Each row was made from one path, in order. Every step used is in the known rows, and no mark comes twice. Write each row's path.
Known rows:
vosuz -> vepa -> banim -> fusu -> pova -> kelo: [ 1.097  0.797 -0.161 -4.710  0.507  3.863 -5.136 -0.382  0.638  0.177
  1.571  3.740 -4.905  3.028  2.516 -1.144 -1.579  1.401  2.808 -0.939
 -1.422  4.278]
sufol -> pova -> vepa -> banim -> fusu -> vosuz: [ 1.342  0.204  0.884 -0.295  6.041 -1.192 -5.298  1.411  2.341 -0.768
  0.876  4.375 -5.968  1.376  2.516 -2.122 -1.365  1.030  3.149 -2.634
 -2.377  4.915]
vosuz -> vepa -> banim: [ 1.811  1.570 -2.967 -4.418  4.824  2.129 -4.224 -0.912  2.365 -0.863
 -1.520  2.219 -5.504  2.491  2.241 -0.744 -2.331 -2.723  0.442 -0.254
 -0.097  5.560]
kelo -> vosuz: [ 3.197  1.778 -3.117 -5.404 -1.827  1.568 -0.860  1.851  2.341  0.436
 -4.001 -2.137 -1.964  3.693  2.416  0.460 -0.344  1.016  0.368  0.959
 -0.953  4.241]
kelo -> vosuz -> vepa -> banim -> sufol -> pova: [ 0.502 -1.388 -0.557 -2.944  2.794  0.037 -3.370  2.337  0.664 -0.443
 -2.469  1.520 -6.104  3.263  0.510 -2.784 -2.054 -2.194 -3.757 -1.392
  0.062  6.530]
kelo -> pova -> vepa -> banim: [ 2.600  1.854 -3.516 -2.916  3.632 -0.626 -3.359  0.632  2.138 -0.647
 -1.430 -0.371 -5.223  1.966  2.298 -0.088 -1.909 -3.639  2.380  1.185
  0.502  6.143]
vovugu -> kelo -> pova -> vepa -> banim: [ 2.986  1.715 -3.152 -1.806  4.534 -2.703 -3.109  0.389  1.755 -0.447
 -1.245 -1.045 -6.565  1.348  1.630  0.682 -2.167 -2.992  4.340 -0.151
 -0.161  7.181]
vovugu -> kelo -> pova -> vepa: [ 1.060  1.557 -3.297 -2.172  2.542 -2.079 -0.702  1.693  1.674 -0.180
 -2.119 -1.881 -4.827  2.017  1.346  0.181 -2.022 -1.952  4.909 -0.048
 -2.495  5.874]
sufol -> pova -> kelo -> vosuz -> vepa -> banim: [ 0.030  0.876  0.532 -4.920  0.255  1.693 -3.065  0.274  1.952 -0.333
 -1.734 -0.061 -5.735  3.542  1.445 -3.890 -1.620 -0.414 -2.335 -0.756
 -1.062  4.872]
kelo -> pova -> vepa -> banim -> sufol: [ 2.068 -0.248 -3.829 -2.337  3.223 -1.101 -3.285  1.793  1.020  0.423
 -1.760 -0.355 -5.195  2.428  0.638 -1.065 -2.571 -5.461  1.172  1.245
  0.736  6.726]
vepa -> banim -> fusu -> pova: [ 4.688  0.330 -1.694 -3.049  1.218  1.527 -4.399  1.494  0.722  0.036
  0.183  3.036 -3.877  3.391  3.708  1.751 -1.078  2.652  3.064 -1.171
  0.471  4.989]
kelo -> pova -> vepa: [ 0.615  1.641 -3.657 -3.269  1.618 -0.187 -0.922  2.009  2.135 -0.647
 -2.478 -1.100 -3.582  2.529  2.127 -0.756 -1.699 -2.568  3.137  1.406
 -1.825  4.815]
vovugu -> kelo -> vosuz -> vepa -> banim -> sufol: [ 2.388  0.053 -2.211 -3.525  2.146 -0.629 -3.833  0.403  0.318  0.313
 -2.248  0.403 -6.321  1.829  0.115 -0.228 -1.699 -2.463 -0.211 -1.046
 -0.076  7.457]
vepa -> banim -> fusu -> vosuz: [ 4.791  1.587 -1.094 -2.255  4.127  1.902 -5.361 -0.582  1.889 -0.024
 -0.254  3.247 -3.378  2.300  1.867 -0.775 -0.337  2.736  3.890 -0.584
 -0.146  3.954]
sufol -> pova: [ 0.824 -0.306 -1.748 -3.169  1.865  0.316 -0.093  2.961  2.704 -0.222
 -2.961 -0.599 -3.063  4.961  2.251 -1.856 -2.598  0.491  0.208 -1.264
 -1.958  3.860]
vovugu -> kelo -> vosuz -> sufol -> pova -> vepa: [ 1.113  0.503 -0.699 -2.207  3.070 -3.598 -1.072  5.272  1.847  0.042
 -2.618 -0.050 -5.010  2.264  2.645  2.016 -2.603  3.582  1.254 -2.890
 -2.388  6.847]
vovugu -> kelo: [ 2.511  1.061 -3.311 -3.795  1.439 -0.233 -0.652  1.010  2.244  0.681
 -2.831 -1.525 -3.334  3.576  1.733  0.811 -2.198  0.283  3.662 -0.986
 -2.209  4.849]
fusu -> pova: [ 2.909 -0.007 -3.326 -4.340 -1.065  1.804 -0.417  3.529  1.945  1.365
 -1.869  0.550 -2.102  4.243  3.692  0.759 -2.302  0.283  1.906 -0.859
 -2.063  4.415]
kelo -> vosuz -> vepa -> banim: [ 2.551  2.221 -2.306 -4.903  2.251  1.913 -4.132 -0.365  2.020 -0.847
 -2.328  1.029 -5.435  2.073  2.331 -0.099 -0.746 -1.047 -1.100  0.279
  0.269  5.998]
banim -> sufol -> pova -> kelo -> vosuz -> vepa: [-2.365 -1.443  0.179 -5.142 -2.128  1.913 -0.402  2.624  0.943  0.895
 -2.882 -0.991 -3.863  4.725 -0.402 -5.392 -2.234 -1.197 -2.544 -0.571
 -3.140  4.349]
vepa -> banim -> sufol -> pova: [ 2.107 -2.200 -1.733 -2.340  3.465 -0.478 -2.382  2.826  1.403  0.700
 -2.518  0.422 -4.490  4.680  0.908 -2.074 -3.405 -2.402 -1.646 -1.408
  0.421  5.739]
sufol -> pova -> kelo -> vosuz -> vepa: [-1.839  0.638  0.362 -5.427 -1.746  2.366 -0.636  1.601  2.192  0.017
 -2.744 -0.971 -4.087  4.062  1.278 -4.567 -1.457  0.573 -1.474 -0.602
 -3.447  3.651]
vovugu -> kelo -> vosuz -> vepa: [ 1.136  1.932 -1.892 -4.290  0.842  0.390 -1.481  0.405  1.684 -0.413
 -2.833 -0.487 -4.928  2.019  1.444  0.093 -0.877  0.498  1.708 -0.987
 -2.562  5.646]
vepa -> banim: [ 4.126  1.361 -3.764 -4.532  2.860  1.346 -3.243  0.064  2.588  0.175
 -2.331 -0.042 -3.809  3.531  2.563  0.491 -1.967 -1.603  0.931  0.114
  0.956  5.115]

Which path is each row?
[ 5.249  1.631 -0.963 -1.759  5.882  1.755 -6.068  1.115  1.476  0.306
 -0.299  4.980 -2.734  2.329  1.893  1.211 -1.347  6.168  3.503 -0.973
  1.111  4.559] : vepa -> banim -> fusu -> vosuz -> sufol
[ 1.651  0.107 -2.527 -5.959 -3.611  3.362 -0.005  2.480  2.213  2.593
 -1.329 -1.125 -1.529  5.092  2.874 -1.154 -2.671  0.065  2.170 -0.312
 -3.149  3.462] : fusu -> pova -> kelo
[ 1.832  1.811 -1.339 -3.639  4.768  2.343 -5.804 -1.490  1.059 -1.823
 -0.275  3.888 -5.680  2.192  1.926 -0.269 -0.863  0.801  2.241 -0.364
  0.105  4.640] : vosuz -> vepa -> banim -> fusu
[ 1.652  0.408 -0.211 -1.471  7.132 -1.666 -5.408  3.030  1.512 -1.461
  0.006  4.373 -5.711  2.415  3.174  1.714 -2.662  3.691  1.948 -2.279
  0.438  5.865] : vosuz -> sufol -> pova -> vepa -> banim -> fusu
[ 4.217  1.614 -2.223 -3.641  2.849  1.398 -4.963 -0.527  1.467 -0.671
 -1.058  1.495 -4.036  3.095  2.393  1.024 -0.545  1.891  3.166  0.165
  1.209  4.303] : vepa -> banim -> fusu
[ 2.525  0.746 -1.066 -2.679  4.483 -2.095 -3.745  4.233  2.301 -0.408
 -1.955  1.426 -5.365  2.274  3.502  1.700 -2.491  1.801 -1.602 -1.664
  0.676  7.016] : kelo -> vosuz -> sufol -> pova -> vepa -> banim
[-0.679 -2.206 -1.212 -4.416 -1.544  1.344  0.529  3.143  1.619  2.031
 -2.866 -2.007 -2.180  6.110 -0.006 -4.788 -3.607 -1.615 -0.408 -0.552
 -2.775  3.364] : banim -> sufol -> pova -> kelo
[ 0.218  0.073  0.984 -0.498  6.048 -0.720 -3.558  4.520  2.028 -0.370
 -0.170  5.177 -3.587  2.119  2.349 -0.860 -2.144  5.737  3.519 -2.821
 -3.205  4.208] : banim -> fusu -> vosuz -> sufol -> pova -> vepa
[ 0.934  0.112 -1.729 -2.633  5.205 -1.786 -3.161  2.175  3.130 -0.535
 -1.133  0.968 -6.206  2.638  3.254 -0.751 -3.095 -2.987  0.140 -1.783
 -1.404  5.982] : sufol -> pova -> vepa -> banim
[ 2.713  0.892 -0.482 -5.908 -6.247  2.973 -1.688  2.264  0.384  1.438
 -0.839 -0.559 -1.288  4.298  2.856  0.062  0.340  4.879  2.882  0.232
 -2.215  3.089] : banim -> fusu -> pova -> kelo -> vosuz
[ 2.074  0.670 -1.051 -3.075  3.392  2.471 -5.482  0.515  0.397 -0.990
  1.067  5.244 -5.585  2.185  3.215  0.864 -1.242  1.422  2.482 -1.620
 -0.444  5.285] : vosuz -> vepa -> banim -> fusu -> pova
[ 1.133  0.360 -1.767 -6.364 -1.202  2.840 -3.775 -0.352  1.012  1.229
 -2.027 -0.476 -4.395  3.129  0.057 -3.061 -1.771 -3.206 -1.760  0.916
 -0.267  5.427] : pova -> kelo -> vosuz -> vepa -> banim -> sufol
[ 2.852  1.253 -0.861 -2.689  1.835  2.199 -3.007  0.808  1.889  0.455
 -1.170  2.485 -1.844  2.875  1.594 -1.452 -0.183  3.668  4.688 -0.350
 -2.705  2.709] : banim -> fusu -> vosuz
[ 0.246  1.489 -0.107 -2.734  3.562  3.067 -3.928 -0.244  1.588 -0.770
 -0.339  4.928 -3.455  1.919  1.145 -2.590 -0.467  2.586  3.960 -0.943
 -3.727  3.140] : banim -> fusu -> vosuz -> vepa
[ 2.607  0.308 -0.763 -2.314  2.130 -1.910 -0.463  5.069  1.487  0.159
 -3.757 -0.797 -3.371  3.896  1.952  1.354 -2.193  5.936  0.467 -2.386
 -0.650  5.861] : vovugu -> kelo -> vosuz -> sufol -> pova
[ 0.579  0.489 -0.409 -5.256 -3.371  1.328  0.233  2.474  2.381  0.939
 -3.334 -3.225 -2.380  5.128  1.701 -3.233 -1.340  1.805 -0.942 -0.122
 -2.409  3.256] : sufol -> pova -> kelo -> vosuz
[ 2.640  1.835 -2.142 -3.359  3.960 -0.218 -5.621 -0.287  1.868 -1.076
  0.033  2.315 -5.247  1.546  3.153  1.590 -1.009 -0.579  3.715 -0.368
 -0.674  5.227] : pova -> vepa -> banim -> fusu
[ 2.380  1.681 -3.807 -4.093  3.983 -0.405 -3.911  0.483  3.084  0.020
 -1.024  0.624 -5.290  1.867  3.484  1.072 -2.458 -3.986  1.769 -0.150
 -0.850  5.960] : pova -> vepa -> banim
[ 4.416  1.158 -0.518 -5.442 -4.144  2.593 -4.167  1.055  0.556  1.136
  0.005  0.172 -3.241  3.692  3.108  0.579  0.065  3.654  2.152 -0.007
  0.071  4.312] : vepa -> banim -> fusu -> pova -> kelo -> vosuz
[ 2.256  1.176 -1.330 -6.138 -2.035  3.296 -3.448  0.737  1.246  1.260
 -0.357  0.948 -4.691  2.879  2.806 -0.996 -1.534 -0.716 -0.616 -0.224
 -1.269  5.561] : fusu -> pova -> kelo -> vosuz -> vepa -> banim
[-1.364 -1.874 -0.356 -4.037  2.613  1.747 -2.900  0.835  1.160  0.767
 -1.163  1.060 -5.600  4.446 -0.191 -5.561 -3.897 -3.715 -1.841 -1.249
 -1.544  5.045] : vosuz -> vepa -> banim -> sufol -> pova -> kelo
[ 2.389 -1.689 -3.548 -3.349  1.675 -0.764 -3.479  3.615  1.367  1.781
 -0.048  2.204 -4.959  2.388  3.015  1.240 -3.505 -5.078  0.556 -1.337
 -1.415  7.191] : fusu -> pova -> vepa -> banim -> sufol
[ 1.102 -2.078 -1.114 -4.216  0.680  1.006 -1.925  1.995  1.507  1.881
 -1.997 -1.122 -3.924  5.522  0.297 -4.194 -3.687 -2.555 -1.290 -0.716
 -0.418  4.731] : vepa -> banim -> sufol -> pova -> kelo
[ 2.126 -0.416 -0.495 -1.404  4.942  0.760 -1.233  4.995  2.579  0.829
 -2.330  2.875 -1.976  4.039  1.827 -1.726 -3.316  4.705  0.622 -2.222
 -1.872  4.111] : fusu -> vosuz -> sufol -> pova
[-0.426 -1.928 -1.215 -2.442  5.122  0.263 -3.342  1.960  1.056 -0.366
 -1.761  2.747 -6.255  3.648  0.522 -3.311 -3.649 -3.504 -2.386 -1.876
 -0.329  6.154] : vosuz -> vepa -> banim -> sufol -> pova
[ 1.541  2.513 -0.120 -5.993 -0.583  3.269 -5.449 -2.114  0.827 -0.705
 -0.532  1.114 -4.781  2.519  1.357 -1.590  0.465  1.937  1.471  0.706
 -0.294  4.094] : pova -> kelo -> vosuz -> vepa -> banim -> fusu
[ 2.090 -0.516 -3.963 -3.882  3.257 -0.678 -3.764  1.496  2.055  0.897
 -1.486  0.708 -5.010  2.473  1.758  0.143 -3.044 -5.709  0.849 -0.169
 -0.867  6.545] : pova -> vepa -> banim -> sufol
[ 0.133 -1.675 -0.591 -5.061 -4.164  0.909  0.442  3.556  1.230  1.895
 -3.696 -3.227 -1.950  5.549  0.126 -4.209 -1.977 -0.123 -1.885 -0.099
 -2.176  3.876] : banim -> sufol -> pova -> kelo -> vosuz
[-0.259 -0.192 -1.152 -4.737 -0.686  1.686  0.217  2.026  2.753  0.922
 -2.577 -2.138 -2.393  5.742  1.656 -3.665 -2.859  0.251  0.556 -0.709
 -2.855  2.826] : sufol -> pova -> kelo
[ 3.730  0.589 -0.985 -4.924 -1.402  3.059 -4.055  0.669  0.877  1.237
  0.907  1.340 -3.196  3.937  3.026 -0.010 -1.265  2.525  3.493 -0.513
 -0.424  3.889] : vepa -> banim -> fusu -> pova -> kelo
[ 0.281 -2.158 -0.036 -0.963  6.460  0.623 -3.879  2.102  1.545  0.527
 -0.960  4.415 -5.719  2.817  0.034 -5.281 -3.387 -2.839 -1.519 -2.476
 -1.893  5.896] : fusu -> vosuz -> vepa -> banim -> sufol -> pova
[ 2.478  2.154 -2.042 -1.925  3.644 -0.491 -5.050  0.093  0.965 -1.869
 -0.444  1.327 -5.405  1.609  1.924  0.328 -0.397 -0.268  4.383  1.073
  0.909  5.353] : kelo -> pova -> vepa -> banim -> fusu
[ 1.090  0.296 -1.763 -3.332  0.189  0.352 -2.663  3.156  1.272  0.157
  0.551  2.834 -3.684  2.418  4.152  1.929 -1.213  1.164  4.525 -1.399
 -3.511  4.713] : banim -> fusu -> pova -> vepa
[ 2.943  1.669 -0.978 -1.977  5.143  0.148 -5.988 -0.258  2.384 -0.115
  0.802  4.021 -4.868  0.575  2.646 -0.099 -0.750  0.280  4.630 -0.902
 -2.027  4.881] : pova -> vepa -> banim -> fusu -> vosuz
